Known rows, with every step that occurs:
pogap > zigog: [  5  -5  15   0  10  -2  -4  14  -2 -12  21   1   2   0  11  -4  -3  -3
   5  23  25   8 -26   4]
gise > feke > kurar > nozad > lubare > pigozum: [ 11   5  -6  -2   1 -11  -3  12   1 -18   7   7   6   0  13   7  -3  -3
  -4   5   3  -3 -13 -12]
zigog > feke > gise > pigozum: [  6  -3  18  -1  -6 -10   6   5 -12 -11   8   2  -1   9  14  -4 -12 -13
   1  11   3   5 -28  -4]
vurilu > kurar > nozad > lubare > pigozum: [ 14  -1  -2   6   6  -3  -7  12   4 -15  13   9  12  -6  13  12  10   1
 -11   1  14   8   0  -7]
ziri > vurilu > kurar > nozad > lubare: [ 11  -7  -1  11   8  -2 -10  11   7  -8  21  -1   2 -12   7  11  14   2
 -10  -4  12  18  11  -6]
feke > kurar > vurilu: [  5  -5  -2 -14   0  -3  -9   7   0 -11  15  -1  -3  -6   1   2   1   0
   1  10   7   4 -10 -11]
pogap > zigog > feke > kurar > nozad > lubare > pigozum: [  9   6   1   8  13  -6  -1   5  -4 -15  16  16   9   9  15  -4  -2  -4
   5  12   7   1 -19  -2]
feke > gise > pigozum > lubare > nozad: [  4   3   6 -15 -14 -10  -1   8   1 -12   9  -3   5  -1  14   3  -9  -6
  -5  -8   9   0 -32 -12]
ziri > vurilu > kurar > nozad > lubare > pigozum: [ 11  -2  -5  15   6  -2  -6  13   9 -13  17   1   9  -9  12  13  14   5
 -12  -4  17  15   8  -9]
vurilu > kurar > feke > gise > pigozum > lubare: [  7  -6  14 -15  -7 -13  -1  12  -5 -11  15   9   2  -7   7  11  -5 -10
  -8  -5   2  14 -11 -10]
gise > pigozum > lubare: [  6  -1   7  -9  -3 -10  -3  10   0 -15  17   0   6   0   7  10  -8  -4
  -4   7  15   3 -26  -3]
pogap > zigog > feke > kurar: [  7  -3  14   2  13  -8  -2   8  -8 -11  21   8  -4   5   8 -11  -8  -3
  13  20  12   4 -28   3]
pogap > zigog > feke: [  6  -5  20   8  13  -1   0  11  -8 -11  22   5   1   8  13  -7  -4  -5
  12  22  21   7 -30   5]
lubare > nozad: [  8  -2  10  -3   0   1  -4  12   2 -12  10  -5   3  -5  15   2   3   2
   3   5  22   1 -22  -8]
zigog > feke > kurar > nozad: [  9  -3  -1   1   8 -14  -2   3  -4  -9  15   9  -4   0   7   0  -2  -6
   7  10  -2   2 -14  -6]
ziri > vurilu > kurar > feke > zigog: [  6 -11  15   2   2  -2  -3  20   1  -9  20  -5  -6 -15   2   4   5   4
  -3   7  15  23   1  -7]
gise > pigozum > lubare > nozad: [  6   3   6 -10  -7  -5  -4  10   4 -16  12  -2   8  -2  12   8  -6   0
  -1  -3  16  -1 -30  -9]
ziri > vurilu > kurar > feke > gise > pigozum > lubare: [  4  -7  11  -8  -8 -12   1  13   0  -9  18   0   0 -10   6  12  -1  -5
 -10 -10   5  21  -4 -11]
feke > kurar: [  9  -5   5  -7   3 -12  -5  10  -3 -11  13   1  -4  -5   5   0  -3   1
   2  13  11   2 -17  -3]
pogap > zigog > feke > gise > pigozum > lubare: [  2   1  15  -5  -1 -11   3   7  -9 -12  21   7   3  11  13  -6 -17 -13
   4   9   8   5 -39   0]
gise > pigozum > lubare > nozad > kurar: [  6   5  10 -16 -10  -3  -4   5  11 -18   8   4   7  -7   9  11  -5   4
  -1  -9  19   6 -24 -12]
zigog > feke > kurar: [  9  -4  10   1   7  -9  -1   7  -9 -11  15   4  -5   3   7  -3  -4  -2
   8  12   7   0 -20  -2]
zigog > feke > gise > pigozum > lubare > nozad > kurar > vurilu: [  1   5   7 -21 -16   3  -1  -3   5 -14   7   5   4   2  10   3  -6  -6
   1 -17   4   9 -23 -22]

Rows:
[  5   5  14 -14 -13  -5   3  -1   2 -14   6   7   3   3  14   2 -10  -5
   2 -14   8   6 -29 -14] -> zigog > feke > gise > pigozum > lubare > nozad > kurar
[  6  -3  13  -6  -2  -8  -3  20  -3 -16  14  -8  -5  -2   7  -2 -11  -3
   2  18  14   3 -28  -5] -> gise > feke > zigog
[  6   0   3  -9  -2  -1  -6  13   4 -12  18  -5   5  -4  13   7   2   3
   1  -4  22  -1 -26 -10] -> pigozum > lubare > nozad
[  5  -8  17 -10  -3  -5   4  15  -9  -7   9   2  -1  -2  13   3   0 -12
  -2  11   9  12 -16  -7] -> kurar > feke > gise
[  7   2   6 -15  -4   1  -5   9  11 -14  13   1   4  -9  10   9   3   6
   2 -10  24   7 -20 -11] -> pigozum > lubare > nozad > kurar
[  6  -3  21 -14  -3   0   0  13   2 -14  10   5  -4 -10   4   4  -2  -2
   2  14  15  19 -12  -7] -> nozad > kurar > feke > zigog
[  9  -1  15  -9  -2   4  -3   8   8 -15   5   1   2 -10  12   4   3   5
   3  -1  24   8 -17 -11] -> lubare > nozad > kurar
[ 14  -6   1   3   9  -2 -11   9   2 -10  17   7   5  -9   7  12   9  -3
  -8   1  10  11   4  -4] -> vurilu > kurar > nozad > lubare
[ 12  -9   2   0   8  -9  -8  10   3 -10  18   5   1 -12   6   9   6  -3
  -4   5  10  11  -3  -6] -> vurilu > kurar > nozad
[  7  -2  14 -18 -10  -8  -1  11  -1 -12  10   7   5  -9  12  10  -4  -6
  -6 -15   5  11 -15 -16] -> vurilu > kurar > feke > gise > pigozum > lubare > nozad
[  6 -13  16   0  -2  -6   1  16  -3  -4  15  -3  -6 -12  10   5   8  -4
  -7  -2  11  24   3 -10] -> ziri > vurilu > kurar > feke > gise
[  7  -1  21 -12  -2   6   1  11   6 -13   4   7   3 -11  13   9   6   1
   5   0  21  14 -11 -13] -> lubare > nozad > kurar > feke
[11  0 -1  3  9 -6 -4  2 -6 -9 14 10  0  3  9  3  1 -7  3  6 -2  2 -8 -5] -> zigog > feke > kurar > nozad > lubare
[  4  -1   6 -14 -11 -15  -1   9  -4 -12  14  -1   3   1   9   5 -12 -10
  -7   2   7   4 -29  -6] -> feke > gise > pigozum > lubare
[  5   1  14 -18  -4   4  -1  12   8 -13  10   6   5 -10  11  14   5   2
   3  -9  21  13 -14 -15] -> pigozum > lubare > nozad > kurar > feke
[  9  -4  -6  -6   5 -16  -6   6   1 -10  14   5  -3  -8   4   5  -1  -4
   0  10   2   3 -11  -7] -> feke > kurar > nozad
[  5   2  24 -20 -15  -2   6   5   2 -14  -4   9   2  -7  15   6  -6  -8
  -2  -4   7  15 -17 -17] -> lubare > nozad > kurar > feke > gise > pigozum
[  9  -9  17  -6   3  -4  -4  18  -4 -11  17   3  -4 -12   3   4   1  -1
  -1  12  13  16  -7  -5] -> vurilu > kurar > feke > zigog
[ 11 -11  19  -3   6  -2  -3  17  -4 -10  15   7   0 -11   7  10   6  -2
  -1   8  15  16  -3  -5] -> vurilu > kurar > feke
[  6  -6  21 -16  -6  -3   5  10  -2  -9   4   8  -3  -7  10   6   0  -9
  -1   5  10  19  -9 -10] -> nozad > kurar > feke > gise
